What can hang from each mark
S: A L
A: M N S U X
N: A
M: A
L: J S
U: A

Each row was made from one small tree. The marks that hang from a mark follow it in brackets, in alphabetical order. Every link used is in the known rows. Write each row's tree.
Known rows
L(J): [3.11, -1.24, -1.13, -2.27, -1.67, -1.69, 2.63, -1.14, -1.72, -4.83, -0.21, -2.07, -4.03, 1.28, 1.45, -5.67, 0.81, -0.30, 0.56, 0.41]
S(A(U)): [1.73, -3.38, 5.98, -3.99, 0.56, -1.02, -1.54, 1.59, 0.08, -2.01, -1.69, -3.60, -3.78, 1.46, -1.09, -5.48, 2.81, -1.33, 1.99, -3.27]
U(A(M)): [0.93, 0.54, 3.45, -2.28, 1.27, -1.51, 1.37, 0.18, -1.97, -4.35, 2.48, -0.82, -2.87, -3.06, -2.77, -2.46, 3.40, 0.00, -2.15, -2.48]
U(A(S)): [2.76, -3.02, 4.49, -4.23, 0.06, -5.19, 2.65, 1.64, -1.58, -3.67, 2.69, -2.18, -3.30, 3.23, -3.70, -5.23, 2.64, 1.94, -2.05, -0.05]
A(M N S(L(J)) X): [1.08, 3.81, -5.96, -0.50, 0.02, -2.14, 0.90, -1.52, -2.07, -3.90, 6.15, -1.03, 0.44, -2.81, 1.79, -3.16, -3.43, 2.15, -3.02, 1.15]
L(J S(A(M N X))): [0.94, 4.97, -1.87, -1.45, 1.57, 0.86, -0.96, -2.52, -3.63, -2.56, 3.12, -0.45, -0.91, -6.36, 1.55, -1.58, -1.20, -0.35, -0.33, 0.68]
L(J S(A(X))): [1.95, 2.76, -1.11, -2.82, 0.06, -0.72, 0.94, -2.75, -3.87, -3.60, 0.05, -0.83, -1.15, -1.15, 0.39, -2.52, -1.35, -1.18, 1.97, 1.32]
N(A(S(L) U X)): [0.93, 1.57, -0.42, 0.13, -0.26, -3.64, -0.94, 0.95, 0.98, -2.35, 1.42, -2.40, -0.42, 0.54, 0.10, -5.08, -2.32, 0.86, 0.25, -2.09]
M(A(S)): [2.24, -3.97, 3.58, -4.18, 0.63, -3.89, 1.97, 0.99, -0.16, -1.93, 2.75, -3.60, -3.16, 2.90, -2.42, -4.26, 1.77, 1.48, -1.71, 0.59]
M(A(N S(L(J)) U)): [5.88, 2.25, -4.50, 1.48, -0.43, -0.86, 3.30, -0.82, 0.05, -6.31, 5.02, -2.92, -3.95, -2.27, 2.00, -7.12, 1.02, 0.27, -5.00, -0.49]
M(A(X)): [-1.15, -2.42, 2.64, -2.89, 1.57, -2.18, 0.89, -1.61, -0.86, -1.39, 3.34, -2.29, -1.25, -2.26, -1.88, -0.46, 0.94, 1.35, -2.01, 0.69]
S(A(M)): [-0.31, -2.24, 4.98, -4.22, 1.36, -1.36, -1.96, 1.56, -1.64, -0.79, -0.74, -2.87, -2.64, -0.43, -1.79, -2.67, 1.68, -0.31, 2.52, -2.45]
N(A): [0.80, -3.01, 2.77, -0.87, -1.53, -3.44, -0.24, 1.37, 0.44, -1.03, -1.81, -2.58, -4.38, -0.07, 0.21, -5.45, 1.65, 1.62, 2.36, -0.35]
U(A(M N S(L) X)): [0.02, 2.39, -0.95, -0.62, 1.19, -4.04, 0.90, -0.53, -2.00, -3.84, 7.60, -0.50, 0.57, -4.50, -1.83, -1.93, -0.09, 3.26, -5.08, 0.35]
N(A(M S X)): [-2.13, 0.49, 2.69, -2.62, 2.40, -4.08, -2.61, 2.40, -0.24, 1.34, 2.33, -2.03, 0.26, -0.18, -2.29, -1.72, -2.55, 2.15, 0.75, -1.66]
U(A): [1.83, -2.52, 3.85, -2.64, -0.70, -3.30, 2.52, -0.10, -1.41, -4.59, 1.22, -1.39, -3.96, -0.56, -2.28, -4.12, 4.12, 1.09, -1.77, -0.38]
S(A(N X)): [-1.81, -5.03, 4.42, -4.01, 0.64, -3.43, -2.33, 0.27, -1.16, 0.96, 1.89, -2.84, -2.03, -1.90, -0.66, -2.07, 1.14, 3.18, 0.54, 1.58]
L(S): [2.65, -0.08, 0.66, -2.82, -2.19, -1.41, 2.07, -2.49, -0.78, -4.50, -0.40, -1.49, -3.58, 1.07, 1.70, -6.79, 2.16, -1.17, 0.75, 1.69]

Write each row's tree
[-1.56, 2.74, 2.85, -0.34, 2.95, -0.09, -3.53, 0.97, 0.79, -0.64, 1.12, -1.42, -0.58, -4.27, -0.68, -2.01, -0.58, -0.78, 0.03, -4.72] => N(A(M U X))
[-1.13, 1.93, 1.90, -2.82, 1.63, -0.33, -2.45, -1.64, -2.15, -0.56, 2.89, -1.07, -0.75, -5.44, 0.24, -1.37, 0.12, 0.26, -0.20, 0.61] => L(S(A(M N X)))
[-0.73, -4.42, 2.31, -4.59, 0.41, -5.37, -0.63, 0.40, -0.30, 0.29, 5.10, -2.94, -0.90, 2.06, -0.66, -4.22, -0.37, 3.97, -1.96, 3.05] => A(N S X)
[5.43, 3.47, 0.00, -1.94, -0.46, 1.63, 0.97, -1.11, -2.11, -5.81, -1.81, -1.78, -4.17, -0.30, 1.31, -6.67, 1.52, -3.92, 1.66, -2.13] => L(J S(A(U)))
[1.70, -0.74, 3.79, -2.83, 1.44, -3.68, 0.52, 1.93, -1.17, -2.76, 5.60, -1.64, -3.28, -1.78, -2.67, -4.27, 3.00, 2.75, -4.55, -0.82] => U(A(M N S))
[4.84, 0.53, -5.22, 0.76, -1.41, -2.84, 4.32, -1.12, -1.16, -5.42, 4.94, -2.70, -3.81, -1.83, 1.97, -5.82, 0.45, 2.38, -3.74, 2.28] => M(A(N S(L(J))))
[0.94, -0.43, -0.61, -1.11, -0.59, -5.61, 2.47, -0.94, -1.61, -3.99, 6.52, -1.06, -0.65, -2.30, -1.21, -3.58, 0.50, 4.14, -4.56, 2.43] => U(A(N S(L) X))
[0.26, -2.89, 3.60, -3.62, 1.19, -5.76, 0.95, 0.47, -1.44, -1.80, 6.46, -1.73, -1.55, -0.69, -3.05, -2.86, 1.40, 4.63, -4.59, 2.06] => U(A(N S X))
[2.72, 2.40, -0.42, -1.76, 0.24, -0.86, 0.06, 0.73, 0.68, -5.11, 2.42, -2.23, -1.09, 1.58, 0.33, -6.59, -0.15, -1.93, -1.36, -3.94] => A(M S(L) U)
[2.10, 0.73, -5.60, -0.84, -1.53, -3.86, 2.22, -1.86, -1.79, -4.25, 5.20, -1.71, -0.48, -0.34, 2.39, -5.03, -2.70, 3.29, -2.22, 3.22] => A(N S(L(J)) X)
[1.39, 0.04, 2.73, -1.57, 1.06, 0.84, -2.03, 0.50, 1.41, -2.65, 2.61, -2.22, -3.40, -3.45, 1.37, -5.95, 2.98, -0.77, -2.81, -2.90] => A(M N U)
[6.07, 3.00, -3.88, 0.00, -0.25, -0.70, 3.73, -0.99, -0.70, -7.08, 2.92, -2.97, -3.12, 0.20, 0.67, -6.28, 0.10, -1.45, -3.03, -1.98] => M(A(S(L(J)) U))
[2.48, 3.71, -0.38, 0.75, 0.22, -1.52, -1.35, 2.41, 1.17, -3.39, 0.58, -2.43, -2.02, -0.67, 0.47, -6.56, -0.97, -1.02, 0.18, -4.60] => N(A(M S(L) U))
[1.03, 5.82, -2.67, -0.39, 2.11, 1.64, -1.10, -1.28, -2.44, -5.03, 1.28, -1.10, 0.46, -4.30, 0.54, -1.40, -2.20, -2.42, 0.68, -4.51] => S(A(M U X) L(J))
[-0.36, 0.23, 3.03, -3.44, 3.16, -1.48, -3.19, 1.05, 0.67, -0.65, 6.00, -2.56, -0.20, -0.96, -0.73, -3.68, -0.59, 0.80, -3.80, -2.03] => A(M N S U X)
[0.88, -1.96, 3.48, -2.95, 2.92, -2.47, -0.70, 0.41, 1.08, -0.75, 6.74, -3.52, -1.55, -1.41, -1.64, -3.24, 1.04, 2.04, -5.45, -0.31] => M(A(N S U X))
[-0.82, 2.74, 1.07, -1.71, 2.11, 0.32, -2.58, -0.58, -1.04, -3.10, 1.27, -1.86, 0.91, -3.71, -0.59, -1.24, -0.99, -1.79, 0.67, -4.54] => S(A(M U X) L)
[0.31, 2.59, -1.40, -1.14, 1.64, -1.30, -1.75, -0.60, 0.72, -2.98, 6.02, -2.01, 0.71, -2.33, 1.03, -4.54, -1.51, 0.75, -3.70, -1.77] => A(M N S(L) U X)
[2.90, 2.34, -4.62, 0.20, -0.68, -4.30, 3.98, -1.74, -3.27, -6.08, 6.40, -0.39, -1.13, -2.90, -0.28, -3.79, -0.84, 3.62, -4.73, 2.38] => U(A(N S(L(J)) X))
[1.16, 4.63, -5.47, -1.46, 0.52, -2.07, 1.65, -1.47, -2.80, -4.85, 4.20, -1.11, 1.60, -0.08, 0.46, -2.67, -4.20, 0.32, -0.85, -0.22] => A(M S(L(J)) X)
[4.71, 1.81, -2.12, -0.38, -1.27, 0.28, 1.45, -0.58, -1.55, -6.40, -1.77, -2.52, -3.44, -0.72, 1.81, -6.34, 0.70, -2.36, 1.72, -3.04] => S(A(U) L(J))
[-0.02, 3.72, 2.75, -2.32, 2.68, 1.52, -3.59, -1.25, -0.75, -1.48, 3.08, -1.21, -0.76, -6.01, 0.42, -2.64, 0.81, -1.72, -1.14, -2.28] => L(S(A(M N U X)))
[2.20, 2.72, -2.37, -0.78, 0.06, -0.17, 0.35, -1.47, -2.28, -5.36, 0.03, -1.67, -0.79, -1.96, 0.94, -3.08, -1.60, -1.51, 1.06, -2.50] => S(A(U X) L(J))
